Each row was made from one walk, in order. Every step used is in the known rows, and no mark comes twice. Write each row's walk.
Known rows:
N/H/P/V/T: [  7  13 -23 -21  25 -16 -44 -12  11   1  10  17   9  -3  -4  14 -17  -4
 -30   5  28  -2   3  40]
Q/S: [-24 -18 -29  -1  20   0  -4 -38 -28  13   0 -14 -35  -1  21   0  -4  21
  -1  23   5   8  25 -34]
V/T/H/P: [  9  -4  -3 -32 -30  10  27  21  -9  12  12  29 -15  36  -7   4   3  -5
 -24 -20   0  17 -17 -15]
K/H/P/V/T: [ 28  23  -1 -13   7  -2 -17  10  43 -20  -7  23   4  11 -18 -10 -19   1
 -28 -14  18  -1 -21  25]
Q/S/K/H/P: [-28  -2 -10  20  71  21 -25  29  14  -3 -17   3 -22  45 -41 -24  -7  -2
  -1 -14  -1  10  23 -20]
T/H/P: [ -7 -25  -3 -12 -11  17  27  13 -20  14   4   4 -29  16 -26 -21   7   5
 -14  19  12   9 -19  -9]
V/T/H: [ 14 -11  -6 -18 -49  -7  33 -11 -24   2  23  27 -22  20  29  16  12   2
 -19  -8  -2  13  -2 -27]
D/P: [-18 -19  -9  10 -30   5  -3 -17 -25  12  12 -30 -18  -7  15   6  16   0
   7  31 -17  46  -6   2]
V/T/S/K: [-12  22  13   7 -13  -8  25  -3   3  23  10  20  27  35  38  23  10  12
  27 -37 -46  -4  34  -7]
V/T/H/P/S/K: [ 13  28  25 -24 -16   8  23  54  -5   0  13  44   1  49  -8  29  21 -19
  -7 -52 -20  -9 -15 -46]
D/P/V/T/S: [  2   8  -7   7 -63  -4   8 -20  20   1   7 -16  36   8  39  13  -1  -1
  21  -9 -31  14  -6  18]
B/D: [-14 -20 -17   0   9  -9   0 -38 -22  33  -4  -7  -5 -52  26  -5  16  10
   1  -1  13  18  -2  21]
P/V/T/S: [ 14  17  -1  -3 -32 -14  20 -37  20   5   5   7  28  -2  46  11  -9  26
   9  -6 -12 -27   7  13]
N/H/P/V: [ -5  -7 -22  -4  48  -9 -40 -18   0   1   2 -10  -7 -24 -23 -11 -10   8
 -16  42  40  -9   0  45]
T/S/K: [-24   1  10  27   9   2  31 -10 -10  26   1  -9  12  11  20  -2  16  23
  35   1 -35 -10  29   0]
H/P: [-10  -6  -1 -14  16   6   4   1 -11  23  -2  -7 -18  -5 -15  -8  -1  13
  -5  23   4  12  -9  10]
D/P/S/T: [  4  10  -4  -8 -40  -7  -7  -4 -25   1   2 -38  -9 -29  25  26  -6 -23
  -2  13 -12  -6   2 -43]
N/H: [-14 -24 -35   4  26  -9 -31 -41 -36  15  11  -7 -26 -25  11   6   4  14
 -21  49  16  -4  33  -2]
D/P/S/K/H/T: [ 11  -1  28   7 -16   9 -36  42 -13 -40   2  -6  12  -5 -22  29  17 -37
  11   7 -15  18 -17 -33]
B/D/P/V/T: [  0   0 -10   3 -39 -19 -17 -26  10   9   5  -8  31 -33  44  17  12 -22
   3 -37   3  49 -33  52]
Q/S/K/H/T: [-11 -17   1  11  45   2 -32   8 -12 -33  -3   4  -9   9 -19   4  -7  -9
  10   3  18  10  23 -25]
S/K: [-18   4  18  20  25 -15  13 -13 -22  13  17   1 -15   1  17   8  22  15
  18   2 -14  20  14  12]
H/P/V: [  1   6   8  -8  22 -10   1 -12  11   3   0  -8  -9 -18 -13 -15  -7  17
  -1  24  25   2 -26  44]

Write each row's walk:
[ 15  26   7 -25   1 -18  -2  -4  21   2   8  19   8   3   8   9 -10   5
 -11 -13  13  10 -23  39] | H/P/V/T
[ -7 -39 -25 -17   3   1 -31 -28 -34   4   3 -13  19 -30   0  12 -14  10
   4  56  15 -29  36  -6] | N/H/T/S
[ -7  13  17  31  38  15   6  25  49  -9 -22  -6  24  20 -41 -40  -8  15
  23  -9  -9 -29   1  33] | T/S/K/H/P/V
[ -5  -8   0  18 -29 -11  -6 -28  -5  -7  14 -32  -6 -21  16  -1  11   2
  12  28   2  36 -26  33] | D/P/V
[  5 -24 -14  -6 -22 -12  39 -17 -31   1  12  -8 -34 -11  18 -11 -10  -6
 -14  12  21 -11  11 -21] | S/T/H
[ 12 -26  -4  -5 -14  15  -3  -8  -1 -14 -14  -8  15 -18 -14 -10 -14  14
   4  37   3 -25  14 -22] | K/H/T/S
[ 26  15   4 -45 -42  14  20  34 -13   4   7  34 -10  26  -5  23   4  -8
 -27 -23  -6 -18 -25 -61] | V/T/H/P/S
[  2  30  21  17  -8 -21  24 -16  25   4  13  17  36  19  42  15   6  14
  32 -34 -26 -15  14  28] | P/V/T/S/K
[ 18  38  22  10  35  -8 -14  31  49 -23   1  31  15  31 -20  -3  -4  -9
  -6 -40   6   8 -14  42] | S/K/H/P/V/T
[ -9  -1   3  32  -2  12 -29  25   4  -2 -19 -13  15 -20  -7   4  31 -30
  10 -33 -21  20 -12 -22] | B/D/P/S/K/H
[  8  -9  24  10  26  -9 -17  17 -11 -32   7  12  -1  -7 -18   5   5  -8
   9  10  10  12   4   8] | S/K/H/T
[-38  -3  -6  23  46  -7  -1 -19 -22  11  10  -6 -25  22  19   4  11  11
  19  -5  -8  16  33 -18] | Q/S/K
[ 15  28  14  29   1  -6  10  -2  48 -18  -4  19  33  25  18  -2  -3  11
  13 -36 -24 -24  19  14] | P/V/T/S/K/H
[ 16   5  -1   4  28   5 -13   5  31 -19 -16  -5 -12 -13 -39 -35 -14  13
 -16  22  28  -8 -24  32] | K/H/P/V
[ -5  23   7   6  14  22   3  41  39  10 -17  24  30  55 -19  -5  -9  -1
   5 -45 -39 -14  23  -5] | V/T/S/K/H/P
[-12   6  14  19  49  13  -8  36  16   0 -11   8 -13  24 -44 -22   5   0
  -3  -6  -6  15   3  13] | S/K/H/P
[ 25  21  -7 -23  15   8 -15  27  10  -8 -29  -9 -14 -21 -30  -8 -33 -11
 -33   5  17 -52   5 -46] | K/H/P/S/T
[  1 -24 -19 -10 -56   4   9   6 -27   5  -7 -29   1 -42  18   4   8 -46
  -7 -25   8  -2 -17 -41] | B/D/P/S/T/H
[-27 -29 -19  10 -21   2 -12 -22 -22  30  -6 -31   3 -37  19  -2  24 -16
   9  -4  -7  54 -16  24] | B/D/P
[-17   3   7  24  32  29   7  36  27  11 -26  -3  14  34 -41 -30   0  10
  17  -9 -28 -19  19   1] | T/S/K/H/P
[  9 -12   6  -5  -7   3  26   2   6  -8   6   2 -21   2 -25 -28   4   6
  -5  17  30  -1 -36  24] | T/H/P/V
[ 18  18  -2 -20  -7 -17   7 -19 -26   6   0 -12 -17 -43  30  23 -17   3
 -12  13   9 -43  19 -47] | P/S/T
[ 21  18  -5  -9  -7  14   1  10  56  -9 -25  14  30  19 -17 -21 -27  13
 -10 -16  -6 -33  -4  14] | K/H/P/V/T/S
[ 13  -7   1 -11   1  -9  27   1   6 -14   1 -10 -15 -10 -15 -29 -22 -13
 -10   3  42 -20 -22  26] | S/T/H/P/V
[ 21 -24   4 -13   2  -2 -20  -5 -15 -27  -2   4 -13 -30 -16   0  -8   3
 -14  39  25   2  -3  -8] | K/H/T
[ 10 -12  -8  -8 -67   6  20   7 -31 -10   7 -27 -19 -12  15  14   2 -30
  -9   7  -5  -7 -10 -62] | D/P/S/T/H
[-12  -9  26   1   3  -7  16   1 -22   2   9  -3  30  -4   8  14   7   5
  43   8 -14  -6  19   8] | H/T/S/K
